Each row was made from one walk, in order. Every step used is in the known rows, and no mark comes twice. Write each row's walk.
(in the rows, 128 means zero)
Known rows:
d, c, u, f, x, p: 133, 79, 111, 127, 68, 140, 152, 115, 110, 123, 92, 101, 137, 123, 126, 100, 184, 108, 157, 134, 164
p, x, c, u, f, d: 173, 93, 133, 114, 70, 120, 147, 116, 156, 112, 100, 119, 117, 134, 136, 81, 161, 115, 123, 107, 168
u, f, x, c, d: 156, 102, 134, 122, 75, 134, 122, 125, 146, 143, 130, 105, 157, 122, 105, 121, 149, 110, 150, 117, 182
p, d, c, u: 137, 122, 127, 129, 107, 137, 112, 94, 118, 125, 114, 112, 122, 109, 98, 86, 141, 108, 151, 147, 162
d, c, u, f, x: 143, 102, 110, 104, 65, 139, 154, 138, 124, 148, 98, 99, 130, 123, 105, 98, 160, 110, 154, 127, 149
u, f: 134, 105, 123, 105, 114, 126, 160, 132, 133, 137, 114, 129, 125, 140, 147, 119, 158, 123, 137, 115, 127
x, f: 127, 97, 111, 150, 136, 112, 119, 146, 142, 124, 135, 124, 131, 108, 131, 103, 141, 135, 140, 125, 148
p, d, c, u, f, x: 150, 101, 116, 91, 78, 142, 137, 121, 107, 145, 92, 107, 117, 127, 94, 90, 172, 102, 159, 133, 164
x, p, d: 129, 102, 135, 126, 141, 131, 104, 83, 92, 103, 110, 139, 116, 132, 133, 120, 165, 116, 138, 140, 165
p, x: 155, 128, 122, 112, 138, 133, 127, 111, 108, 124, 108, 136, 96, 118, 125, 96, 132, 117, 136, 119, 135
p, d: 138, 125, 134, 109, 146, 132, 104, 102, 104, 124, 118, 140, 111, 133, 114, 119, 143, 118, 133, 136, 151
u, c, d: 137, 127, 157, 112, 123, 131, 116, 99, 150, 138, 124, 122, 142, 116, 101, 96, 127, 108, 158, 110, 169
c, u, p, x: 131, 117, 150, 131, 106, 130, 121, 99, 123, 100, 85, 119, 107, 116, 122, 87, 132, 97, 170, 121, 144
d, c, u, p, x: 135, 112, 137, 130, 106, 136, 131, 93, 115, 108, 83, 107, 115, 116, 111, 80, 141, 90, 164, 127, 157
c, u, p: 102, 115, 158, 148, 93, 124, 122, 115, 146, 102, 103, 109, 141, 126, 124, 117, 125, 105, 167, 130, 138
f, u: 137, 135, 128, 115, 104, 132, 120, 123, 126, 121, 140, 121, 98, 129, 115, 149, 159, 124, 121, 113, 124
u, p, x, c: 149, 91, 151, 142, 107, 126, 123, 114, 124, 95, 97, 119, 130, 134, 135, 124, 147, 96, 137, 116, 167
d, c, u, p, x, f: 134, 82, 117, 152, 115, 120, 122, 114, 129, 107, 95, 105, 121, 98, 114, 60, 155, 100, 174, 126, 175
p, d, c: 143, 120, 115, 110, 144, 142, 119, 96, 97, 136, 118, 122, 125, 131, 100, 112, 153, 111, 125, 142, 165
f, d, c: 145, 126, 109, 114, 124, 134, 139, 114, 127, 137, 128, 111, 146, 146, 105, 116, 144, 129, 93, 133, 158
x, f, u, p: 111, 96, 134, 139, 108, 117, 113, 128, 136, 101, 124, 110, 120, 132, 121, 141, 176, 113, 146, 110, 150
p, x, f: 151, 97, 105, 137, 145, 116, 119, 130, 123, 119, 117, 132, 103, 99, 128, 74, 146, 125, 147, 118, 155
x, p: 119, 103, 129, 148, 125, 129, 128, 107, 114, 104, 119, 128, 134, 127, 150, 131, 154, 125, 133, 134, 145

Which walk is each row?
114, 94, 166, 168, 72, 120, 120, 121, 158, 90, 106, 104, 155, 127, 130, 128, 133, 100, 157, 128, 158 -> x, c, u, p
142, 113, 130, 107, 83, 121, 150, 122, 160, 124, 113, 118, 128, 142, 132, 95, 152, 131, 126, 116, 142 -> c, u, f, d
168, 101, 133, 138, 110, 127, 124, 120, 124, 110, 114, 128, 118, 118, 133, 113, 141, 110, 124, 117, 160 -> p, x, c
162, 85, 137, 130, 71, 123, 150, 122, 148, 112, 98, 119, 112, 112, 145, 84, 160, 103, 154, 110, 155 -> p, x, c, u, f
135, 98, 117, 125, 140, 143, 118, 79, 86, 117, 111, 122, 129, 131, 118, 113, 175, 109, 128, 148, 178 -> x, p, d, c
138, 105, 108, 150, 95, 119, 126, 123, 157, 126, 128, 100, 143, 109, 104, 72, 143, 129, 133, 135, 171 -> x, f, d, c, u
143, 94, 121, 124, 136, 112, 119, 118, 134, 106, 105, 123, 121, 136, 121, 86, 156, 122, 127, 114, 173 -> u, p, x, f, d
135, 81, 122, 121, 94, 136, 145, 86, 116, 115, 94, 115, 124, 122, 135, 82, 189, 103, 160, 135, 171 -> x, p, d, c, u, f
114, 116, 161, 126, 114, 127, 99, 91, 120, 100, 96, 122, 121, 131, 111, 109, 141, 98, 167, 138, 158 -> c, u, p, d
125, 96, 169, 144, 94, 125, 97, 96, 132, 90, 97, 118, 135, 131, 117, 118, 146, 93, 159, 136, 178 -> x, c, u, p, d
142, 99, 122, 107, 97, 134, 145, 101, 125, 134, 101, 115, 119, 123, 119, 82, 170, 104, 157, 131, 158 -> p, d, c, u, f
139, 106, 148, 168, 71, 120, 119, 130, 161, 106, 127, 111, 141, 106, 130, 113, 126, 116, 144, 130, 151 -> x, c, u
145, 114, 136, 120, 101, 133, 129, 90, 124, 106, 85, 106, 119, 131, 103, 78, 144, 98, 142, 124, 167 -> f, d, c, u, p, x
133, 87, 123, 140, 139, 115, 119, 123, 123, 105, 100, 124, 115, 113, 129, 87, 154, 110, 159, 117, 163 -> u, p, x, f
127, 102, 121, 132, 104, 136, 122, 123, 100, 115, 109, 120, 133, 129, 127, 134, 159, 122, 137, 136, 151 -> f, x, p
136, 103, 128, 113, 124, 138, 101, 97, 79, 112, 101, 131, 115, 134, 114, 125, 171, 112, 141, 143, 171 -> f, x, p, d
160, 105, 142, 156, 77, 125, 118, 117, 144, 101, 110, 117, 115, 98, 128, 87, 129, 107, 150, 124, 158 -> p, x, c, u
164, 99, 90, 121, 136, 125, 130, 117, 123, 133, 118, 114, 124, 123, 106, 72, 161, 126, 109, 124, 179 -> p, x, f, d, c
115, 114, 142, 137, 89, 130, 130, 104, 145, 110, 102, 96, 155, 142, 105, 107, 140, 106, 138, 135, 162 -> f, d, c, u, p
129, 123, 121, 145, 94, 135, 132, 114, 139, 129, 121, 104, 135, 105, 108, 94, 129, 116, 147, 140, 146 -> d, c, u
120, 95, 162, 156, 55, 125, 116, 135, 146, 100, 97, 96, 154, 128, 112, 130, 138, 96, 160, 130, 164 -> f, x, c, u, p
146, 90, 105, 125, 133, 124, 132, 111, 123, 118, 104, 108, 136, 136, 107, 82, 167, 113, 120, 123, 187 -> u, p, x, f, d, c
142, 101, 94, 133, 129, 122, 132, 129, 139, 134, 134, 108, 148, 130, 107, 96, 157, 136, 104, 131, 175 -> x, f, d, c
